Each row was made from one small tree. The marks that hang from a mark follow it in brackets, in the order of their numbers. Every link used is in the known rows. Write each row's tree.
Known rows:
Z_268(Z_36(Z_488)): [ 1.69 -0.34  0.08 -0.90  1.12 -2.86 -0.78 -0.22 -1.63 -0.24 -0.70  0.18
 -1.01 -1.65  1.46 -0.56  1.95  1.31 -0.17 -1.06 -1.15  1.72 -0.16  0.84
  2.03  1.38  0.03]
Z_732(Z_36(Z_488 Z_927) Z_624): [ 0.19  0.13  0.93 -0.50  1.15 -4.47 -2.77 -0.85 -3.87 -1.45  1.36 -0.03
 -1.21  0.60  0.52  0.94  3.04  2.13 -0.41 -0.97  1.05 -0.07  0.25  1.36
  0.97  1.81 -0.90]
Z_732(Z_36(Z_488 Z_624)): [ 2.89 -1.00 -0.64 -0.10 -0.46 -2.24 -0.42  0.73 -2.67  0.16 -0.62 -0.23
 -1.05 -0.98  0.89 -0.13  3.48  1.60 -1.54 -0.43 -0.77  0.25 -0.75  0.82
  0.32  1.53 -0.75]
Z_624(Z_36): [-0.58 -0.07 -0.52 -0.44  0.00 -0.70 -0.12 -0.14 -1.04  0.32 -0.35  0.45
  0.17 -0.59 -0.54 -0.11  1.33 -0.17 -0.19 -1.00  1.35 -1.45 -0.30  1.53
  1.09  1.53 -1.79]
Z_624(Z_732): [ 0.30  0.10  0.38 -1.23  0.08 -1.70  0.52 -0.08 -0.27  0.79 -0.49  0.15
 -1.28 -0.06 -1.34  0.23  0.67 -0.65  1.25 -1.43  1.42 -2.36 -1.90  0.93
  0.24  1.87 -1.12]
Z_268(Z_36): [-0.29 -0.70 -1.20 -1.81  1.08 -0.91  0.12 -0.63 -0.22  0.58 -1.40 -0.63
 -0.94 -0.84  0.68  0.33  1.53  1.12 -0.16 -1.81 -0.52  0.73  0.03  1.01
  1.63  1.01 -0.15]
Z_927(Z_36): [-0.01  0.61 -0.76 -2.03  0.72 -0.99  1.00  1.38 -0.05  0.69 -1.15  0.40
 -0.90 -0.49 -0.37 -0.94  0.52 -0.87 -0.07 -0.96  1.58  0.51 -1.13 -1.31
  0.27  1.88  0.17]
Z_488(Z_36(Z_927)): [-0.61 -0.01  1.06 -1.54  1.62 -2.87  1.11  0.14 -0.88 -0.68 -0.46  0.43
 -0.69 -0.20 -0.24  0.17  1.91 -0.26 -0.03  0.84  0.32 -0.11  2.74  0.81
  0.25  1.64 -1.15]
Z_732(Z_488(Z_36)): [ 0.77 -1.14  0.36 -1.07  1.73 -2.30  2.45  0.35 -1.28 -0.26 -0.51 -1.36
 -1.07 -2.00  0.74 -1.00  2.89 -0.41 -1.45 -0.49  0.84  1.71  1.80 -0.23
 -0.29  1.08 -1.31]
Z_927(Z_36(Z_732(Z_488 Z_624))): [-0.26  0.34  0.07 -3.62  0.62 -2.88 -0.08 -0.18 -3.22  0.83  0.93 -0.44
 -2.59 -2.29 -1.61 -1.24  0.96 -0.14 -0.56 -3.08  1.47  1.90 -0.33 -0.07
  1.00  2.56 -1.67]
Z_36(Z_488 Z_624 Z_927): [ 3.00 -0.09  1.90 -0.64 -0.54 -3.29 -0.84 -0.04 -2.93 -0.11  0.42  1.28
 -0.86 -1.56 -0.80 -0.35  1.64  0.96  0.70  1.68 -0.97 -0.23  1.77  1.21
  0.57  2.80 -0.83]
Z_36(Z_624 Z_927): [ 0.99 -0.55  0.58 -1.45 -0.53 -1.22 -0.09 -0.48 -1.42  0.50 -0.19  0.41
 -0.94 -0.56 -1.51  0.45  0.80  0.66  0.59  0.84 -0.47 -1.20  1.94  1.22
  0.34  2.31 -0.96]
Z_927(Z_36(Z_732)): [-0.11  0.73 -0.52 -3.43  0.29 -1.93  0.73  1.32 -0.99  1.18 -0.14  1.15
 -1.69 -1.53 -1.59 -1.14 -0.05 -1.04 -0.16 -2.32  0.50  0.02 -1.29  0.23
  1.00  2.51 -0.61]
Z_268(Z_36(Z_488 Z_624(Z_732))): [ 3.00 -0.57  0.60 -1.12 -1.09 -3.17 -1.01 -0.53 -2.38  0.39 -2.11  0.25
 -2.30 -1.53 -0.11 -0.08  2.25  0.69  0.71 -0.60 -1.57  0.56 -0.44  1.37
  2.00  2.88 -1.22]
Z_624(Z_36 Z_732(Z_488)): [ 0.91 -0.96  0.62  0.03 -0.11 -3.04 -0.70 -0.91 -2.50 -0.20  0.50 -0.64
 -0.70 -1.92 -0.89 -0.46  1.14 -1.77  0.31 -1.55  3.07 -1.88 -1.37  1.42
  1.14  3.17 -2.37]
Z_927(Z_36(Z_624)): [ 1.07  0.14 -0.87 -2.35 -0.86 -0.15  1.20  1.30 -0.44  1.53 -2.28  0.46
 -1.39 -0.78 -1.00 -0.86  1.01 -0.57 -0.47 -0.20  0.17  0.87 -0.05 -1.00
  0.22  2.38 -0.67]
Z_268(Z_36(Z_732)): [-0.39 -0.37 -1.21 -3.08  0.54 -1.61 -0.18 -0.75 -1.12  0.96 -0.18  0.09
 -1.83 -1.97 -0.37  0.03  0.70  0.94 -0.28 -3.23 -1.57  0.28  0.05  2.44
  2.55  1.43 -0.95]
Z_488(Z_36 Z_732): [-0.04  0.80 -1.41 -1.62  0.35 -1.68  2.90  0.76 -0.12 -0.20 -0.88 -0.23
 -2.20 -0.06  0.66 -1.34  3.47 -0.02 -1.52 -0.64 -0.97  1.75  2.47  0.50
 -0.15  0.37 -1.43]
Z_624(Z_36(Z_732(Z_488) Z_927)): [ 0.29 -0.82  1.15 -1.61  0.29 -4.41 -1.72 -1.42 -3.94 -0.54  2.96  0.32
 -0.54 -3.44 -1.67 -0.64 -0.08 -1.14 -0.10 -1.60  1.55 -1.56  1.18  3.32
  2.28  3.69 -2.28]
Z_36(Z_488 Z_624 Z_732): [ 2.85  0.08  1.04 -1.92 -1.34 -2.59  0.21  0.42 -3.20  1.42  0.83  1.24
 -2.05 -2.88 -1.59 -1.13  1.77  1.02 -0.25 -0.77 -2.34  0.48  0.11  1.73
  1.00  2.41 -1.98]

Which tree is each row?
[ 1.01  0.21 -0.68 -3.59 -1.39 -0.72  0.91  1.07 -1.50  1.96 -1.16  1.03
 -2.27 -2.00 -2.40 -1.07  0.44 -0.66 -0.54 -1.71 -0.84  0.45 -0.41  0.21
  0.80  3.01 -1.21] : Z_927(Z_36(Z_624 Z_732))
[ 1.63 -1.69  1.23 -1.48  0.47 -2.92  1.38 -0.30 -2.47 -0.49 -0.47 -0.71
 -1.40 -2.14 -0.27 -0.38  2.52 -0.35 -1.05  1.11 -0.04  1.40  4.22  0.35
 -0.29  2.65 -1.60] : Z_732(Z_488(Z_36(Z_624 Z_927)))
[ 0.62 -1.10  1.67 -0.23  0.11 -4.55 -1.98 -1.37 -3.05 -1.21  1.43 -0.10
 -0.51 -1.91 -1.45  0.07  0.35 -2.20  1.04 -0.65  3.58 -2.80  0.04  2.35
  1.48  4.15 -1.89] : Z_624(Z_36(Z_927) Z_732(Z_488))
[ 2.42 -0.48 -0.01 -2.49 -0.93 -2.72 -0.68 -0.44 -3.16  0.97 -0.52  0.84
 -2.44 -3.19 -0.58 -0.65  1.93  1.65 -0.69 -1.63 -3.31  1.68  0.69  2.39
  2.73  2.38 -1.50] : Z_268(Z_36(Z_488 Z_624 Z_732))
[-1.61 -0.44 -0.37 -1.43  0.97 -2.44 -1.86 -1.25 -2.45 -0.56  0.74 -0.74
 -1.18  1.62 -0.07  1.82  2.16  1.90 -0.33 -1.66  1.51 -1.20  0.45  1.66
  0.64  1.42 -1.15] : Z_732(Z_36(Z_927) Z_624)
[-1.97  0.96  1.56 -3.56  0.85 -3.27  0.01 -1.08 -2.79 -0.02  0.59  0.91
 -2.47 -0.07 -1.94  0.82  2.45  0.93 -0.37 -1.09 -0.58  0.21  3.32  2.33
  1.35  1.96 -2.93] : Z_488(Z_36(Z_732(Z_624) Z_927))
[ 1.83 -0.54  1.51 -0.13  0.80 -5.87 -2.43 -0.13 -2.97 -1.68  1.25  0.47
 -1.08 -0.06  0.20  0.82  1.72 -0.42  0.51 -0.69  1.75 -2.71 -2.05  1.88
  0.97  3.22 -0.18] : Z_624(Z_732(Z_36(Z_488 Z_927)))
[ 3.09 -0.03  2.43 -0.74 -1.23 -4.53 -1.45 -0.33 -2.99 -0.43  0.20  1.43
 -1.66 -0.96 -1.62  0.11  1.26 -0.34  1.68  1.27 -0.15 -1.81  0.27  1.58
  0.78  3.73 -1.28] : Z_36(Z_488 Z_624(Z_732) Z_927)
[-1.54  1.29 -1.61 -0.91 -1.01 -0.85 -0.44 -1.11 -2.02 -0.11  0.21  0.07
 -1.77  0.65 -1.06 -0.27  2.97  1.13 -0.74 -1.85  0.39  0.63  1.55  1.97
  1.21  0.99 -2.95] : Z_488(Z_732(Z_624(Z_36)))
[ 1.69  1.16  0.78 -2.55  0.42 -4.10 -0.05  1.79 -2.44  0.58  0.78  1.94
 -1.60 -2.36 -1.03 -1.92  0.71 -0.75 -0.27 -1.49 -0.10  1.23 -1.39 -0.07
  1.61  2.87 -0.45] : Z_927(Z_36(Z_488 Z_732))
[ 2.14 -0.77 -0.39 -3.41 -0.93 -2.06  0.84  0.65 -2.70  1.47 -0.08 -0.10
 -2.40 -3.70 -1.72 -1.96  0.37 -1.15 -0.91 -1.87  0.06  1.69  0.02 -0.09
  0.60  3.57 -1.13] : Z_927(Z_36(Z_624 Z_732(Z_488)))
[ 2.20 -0.56  1.20 -2.54 -0.65 -4.33 -2.16 -1.02 -3.72 -0.04  0.39  1.31
 -2.10 -2.92 -0.87 -0.18  1.18  1.31  0.27 -0.65 -3.02  0.83  1.92  3.14
  2.96  3.34 -1.12] : Z_268(Z_36(Z_488 Z_624 Z_732 Z_927))
[ 2.13 -2.11  0.68 -1.74 -0.31 -3.50 -1.75 -2.22 -2.67 -0.43 -0.88 -1.03
 -2.31 -2.17 -0.50  0.67  0.81 -0.33  0.73 -0.95  0.45 -0.21  1.32  2.05
  1.73  4.04 -0.95] : Z_268(Z_36(Z_624(Z_732(Z_488)) Z_927))
[ 0.51 -0.20  0.03 -3.09 -1.04 -1.02  2.45  0.57 -1.57  1.68 -1.29  0.59
 -2.65 -1.92 -1.75 -0.35  2.88  0.19 -1.17 -0.86 -2.43  0.69  2.32  1.51
  0.52  1.77 -2.78] : Z_488(Z_36(Z_624 Z_732))
[ 1.23 -0.94 -0.53 -1.96 -1.15 -0.81 -0.41 -0.92 -0.95  1.05 -2.81 -0.46
 -2.22 -0.68 -0.66  0.77  1.62  0.42  0.66 -1.35 -0.94 -0.56 -0.19  1.70
  1.56  2.56 -1.34] : Z_268(Z_36(Z_624(Z_732)))
[ 0.79 -0.23  1.57 -1.63 -0.60 -2.64  0.83 -0.24 -1.42 -0.14 -2.00  0.74
 -2.16 -0.06 -1.74  0.95  2.18 -1.06  0.64  0.90  0.06 -1.56  2.45  1.47
  0.16  3.26 -2.17] : Z_488(Z_36(Z_624(Z_732) Z_927))
[-1.06  0.21  0.81 -1.78 -0.28 -3.15 -1.76 -0.84 -2.75 -0.11  1.88  1.49
 -0.36 -1.62 -2.09  0.17  0.00 -0.74  0.46 -1.44  0.71 -2.89  0.80  3.46
  2.44  3.27 -2.23] : Z_624(Z_36(Z_732 Z_927))
[ 0.61 -0.62  0.81 -1.77 -0.11 -1.62  1.35 -0.01 -1.25 -0.14 -1.73  0.48
 -1.40 -0.54 -0.82  0.47  2.55  0.08 -0.55  1.49 -1.05  0.35  3.75  0.94
  0.17  2.07 -1.65] : Z_488(Z_36(Z_624 Z_927))
[-2.09  0.67  0.88 -0.96  0.21 -2.10 -2.18 -1.77 -2.74 -0.52  0.55  0.54
 -0.23  0.63 -1.52  1.14  1.41  0.77  0.56 -0.51  1.90 -1.49  1.79  2.23
  1.62  2.39 -2.65] : Z_732(Z_624(Z_36(Z_927)))
[ 0.51  1.07  0.16 -1.77  0.46 -4.59 -2.63 -1.74 -3.45 -1.66  0.80  0.14
 -2.60 -0.33  0.75  0.06  2.75  2.65 -0.04 -0.96 -1.85  2.80  2.88  2.15
  2.51  1.97 -0.73] : Z_268(Z_36(Z_488(Z_732(Z_624)) Z_927))
[-0.04 -0.26 -2.02 -0.86  0.28 -3.11 -0.58 -0.48 -1.39 -1.37  1.35 -0.71
 -1.61  0.79  0.90  0.14  1.95  0.70 -0.97 -1.50  0.34 -0.99  0.73  1.91
  0.14  1.51  0.26] : Z_488(Z_732(Z_36(Z_927)))
[ 0.74 -0.99 -1.29 -3.28 -1.22 -0.58  0.14 -0.90 -1.71  1.70 -1.41  0.03
 -2.47 -2.31 -0.97  0.15  1.03  1.36 -0.51 -2.39 -2.70  0.73  0.98  2.46
  2.18  2.10 -1.67] : Z_268(Z_36(Z_624 Z_732))
[ 2.51 -1.12  0.53 -0.15 -0.41 -3.75 -1.56  0.00 -3.45 -0.85  0.36  0.32
 -0.90 -0.70  0.58  0.26  2.55  1.28 -0.79  0.39 -0.35 -0.51  0.48  1.48
  0.55  2.77 -0.48] : Z_732(Z_36(Z_488 Z_624 Z_927))
[ 3.19  0.66  0.40 -0.77 -1.41 -3.83 -0.44 -0.17 -2.94 -0.62  0.93  1.09
 -1.98 -1.29 -0.76 -1.35  1.98  1.12 -0.03  1.35 -2.16  0.75  2.74  1.51
  0.38  2.65 -0.70] : Z_36(Z_488(Z_732) Z_624 Z_927)
[ 2.81  0.70  0.60 -2.90 -1.28 -3.22  0.01  1.57 -2.90  1.09 -0.39  2.10
 -2.26 -2.94 -1.59 -1.88  1.15 -0.31 -0.33 -0.75 -1.47  1.42 -0.59  0.01
  1.19  3.44 -1.04] : Z_927(Z_36(Z_488 Z_624 Z_732))
[ 1.65  0.95 -0.45  0.41 -0.91 -3.33 -0.34  0.19 -2.52 -0.80  0.98  1.04
 -0.93 -1.26  0.34 -1.90  2.69  0.13 -0.66 -0.51 -0.40  0.63  0.43  1.81
  1.49  1.85 -1.77] : Z_624(Z_36(Z_488(Z_732)))
[ 1.36  1.07  0.47  0.12 -0.64 -5.02 -1.84 -0.20 -3.17 -1.88  1.91  1.60
 -0.68 -1.25 -0.12 -1.37  1.76 -0.10 -0.23  0.44  0.01 -0.13  1.83  2.59
  1.82  2.85 -1.36] : Z_624(Z_36(Z_488(Z_732) Z_927))
[ 0.32 -0.80 -0.11 -3.37 -0.76 -2.18 -1.32 -1.52 -2.50  0.77 -0.12  0.48
 -2.11 -2.14 -1.45  0.72  0.37  1.24  0.18 -1.48 -2.46 -0.10  2.22  3.34
  2.70  2.99 -1.17] : Z_268(Z_36(Z_624 Z_732 Z_927))
[ 1.26 -0.32  1.07 -0.96  1.54 -4.52 -2.01 -0.72 -2.59 -1.06  0.39  0.60
 -0.74 -1.37  1.08  0.04  1.21  1.04  0.56 -0.09 -0.70  0.90  1.06  1.52
  2.31  2.46  0.14] : Z_268(Z_36(Z_488 Z_927))
[ 1.29  0.56  1.12 -0.85 -0.61 -3.74 -1.03  0.21 -3.52  0.12  1.49  1.82
 -0.49 -2.91 -1.33 -1.24  1.43 -0.02 -0.15 -1.48 -0.35 -0.66 -0.73  2.65
  2.37  2.60 -2.55] : Z_624(Z_36(Z_488 Z_732))
[ 0.28  1.87  1.04 -3.23  0.45 -3.74 -0.97  0.74 -3.56  0.54  0.32  1.59
 -2.35 -1.58 -1.52 -1.36  1.68  0.73 -0.04 -1.92 -0.11  1.91 -0.85  0.23
  1.70  2.72 -1.57] : Z_927(Z_36(Z_488 Z_732(Z_624)))
[-0.46 -0.12  1.47 -2.93  0.75 -3.97 -1.39 -2.15 -4.26 -0.14  2.86 -0.57
 -2.11 -2.19 -2.15 -0.07  0.68  0.82  0.31 -1.98  0.93 -0.01  1.76  2.24
  1.34  2.67 -2.06] : Z_36(Z_732(Z_488 Z_624) Z_927)
[ 1.86 -2.57 -0.52 -0.70 -0.03 -3.03 -0.88 -0.86 -2.94 -0.46  0.88 -1.69
 -1.22 -1.55  0.51  0.44  2.00  0.59 -1.29 -0.84  1.17 -0.45  0.94  1.29
 -0.03  2.65 -0.53] : Z_732(Z_36(Z_624 Z_927) Z_488)
[ 1.01 -1.91  0.62 -0.51  1.10 -5.11 -1.66 -1.01 -2.62 -1.37  1.45 -1.49
 -1.29 -0.71  0.05  0.69  1.15 -1.29  0.01 -1.73  3.36 -2.64 -1.53  1.66
  0.09  3.24 -0.33] : Z_624(Z_732(Z_36(Z_927) Z_488))
[ 1.76  0.52  1.56  0.47 -0.52 -4.08 -1.35  0.17 -2.58 -0.35  0.09  1.31
 -0.49 -1.05 -0.90 -0.48  1.78 -1.14  0.95 -0.60  1.51 -2.07 -1.91  1.91
  1.78  3.25 -2.23] : Z_624(Z_36(Z_488) Z_732)
[ 0.04 -0.82  0.07 -0.91  0.60 -3.59 -1.70 -0.72 -1.62 -0.82  0.53 -0.29
 -1.28  0.98 -0.44  1.49  0.93 -0.70  0.57 -1.64  2.32 -3.66 -1.74  2.06
  0.43  2.79 -0.30] : Z_624(Z_732(Z_36(Z_927)))
[ 0.22 -0.30  1.02 -3.09 -0.57 -2.64  1.04 -0.27 -2.40  0.54 -0.39  1.08
 -2.26 -1.73 -2.06  0.23  2.03  0.00 -0.54  0.08 -2.01 -0.16  3.58  2.25
  0.94  2.78 -2.29] : Z_488(Z_36(Z_624 Z_732 Z_927))
[-1.80  0.94  0.40 -3.31  0.62 -1.77  1.44 -0.30 -2.05  0.86 -0.47  0.20
 -2.57 -0.38 -1.62  0.17  3.09  1.10 -0.91 -2.21 -0.93  1.17  2.11  1.49
  1.18  0.92 -3.39] : Z_488(Z_36(Z_732(Z_624)))
[ 1.22 -0.07  1.34 -2.37  1.05 -5.21 -2.45 -0.89 -3.42 -0.73  1.49  1.16
 -1.67 -2.62 -0.30 -0.34  0.57  0.98  0.56 -1.39 -1.80  0.52  0.87  2.84
  3.18  3.05 -0.44] : Z_268(Z_36(Z_488 Z_732 Z_927))
[ 1.02  0.13 -1.36 -1.78 -1.39 -0.61  3.20  0.55 -0.67  0.47 -2.03 -0.28
 -2.71 -0.42 -0.11 -1.08  3.79  0.60 -1.92  0.01 -2.45  2.14  3.70  0.64
 -0.40  0.97 -2.00] : Z_488(Z_36(Z_624) Z_732)
[ 0.55 -1.24  1.32 -1.06  2.09 -3.95  1.15 -0.23 -1.95 -1.25  0.48 -0.76
 -0.97 -1.93  0.41 -0.60  2.16 -0.73 -0.83  0.34  1.22  0.94  3.23  0.54
  0.08  2.17 -1.07] : Z_732(Z_488(Z_36(Z_927)))
[-1.61  0.90  1.13 -3.16  0.47 -2.62 -1.35 -1.66 -3.07  0.39  1.88  0.77
 -1.99 -0.42 -2.57  0.88  0.45  1.45  0.79 -1.79  0.00 -1.17  1.40  2.69
  1.36  2.17 -2.13] : Z_36(Z_732(Z_624) Z_927)
[ 0.76 -1.56 -0.73 -1.00 -0.42 -1.66 -0.73 -0.48 -1.91 -0.15 -0.19 -0.41
 -0.99  0.22 -0.09  1.25  1.87  0.93 -0.73 -0.37  0.29 -1.65  0.80  1.65
  0.12  2.38 -0.44] : Z_732(Z_36(Z_624 Z_927))
[ 1.07  0.16  1.85  0.47  0.39 -4.47 -2.16 -0.27 -3.19 -1.32  1.33  1.69
  0.40 -1.36 -0.40 -0.36  1.20 -0.24  0.46  0.79  0.97 -1.16  0.96  2.09
  1.97  3.02 -1.27] : Z_624(Z_36(Z_488 Z_927))
[ 0.27  1.27  2.43 -2.41  0.49 -4.96 -2.01 -1.16 -4.43 -0.30  2.53  1.54
 -1.94 -1.26 -2.07 -0.04  1.24  1.74  0.90 -0.96 -0.79 -0.08  1.15  2.32
  1.79  2.70 -2.07] : Z_36(Z_488 Z_732(Z_624) Z_927)
[ 2.38 -0.77  0.92 -1.24 -0.09 -3.46 -1.74 -0.82 -2.86 -0.56 -0.74  0.58
 -1.39 -1.75  0.35  0.10  1.71  1.64  0.33  0.70 -2.11  1.28  2.22  1.69
  2.12  2.83 -0.46] : Z_268(Z_36(Z_488 Z_624 Z_927))
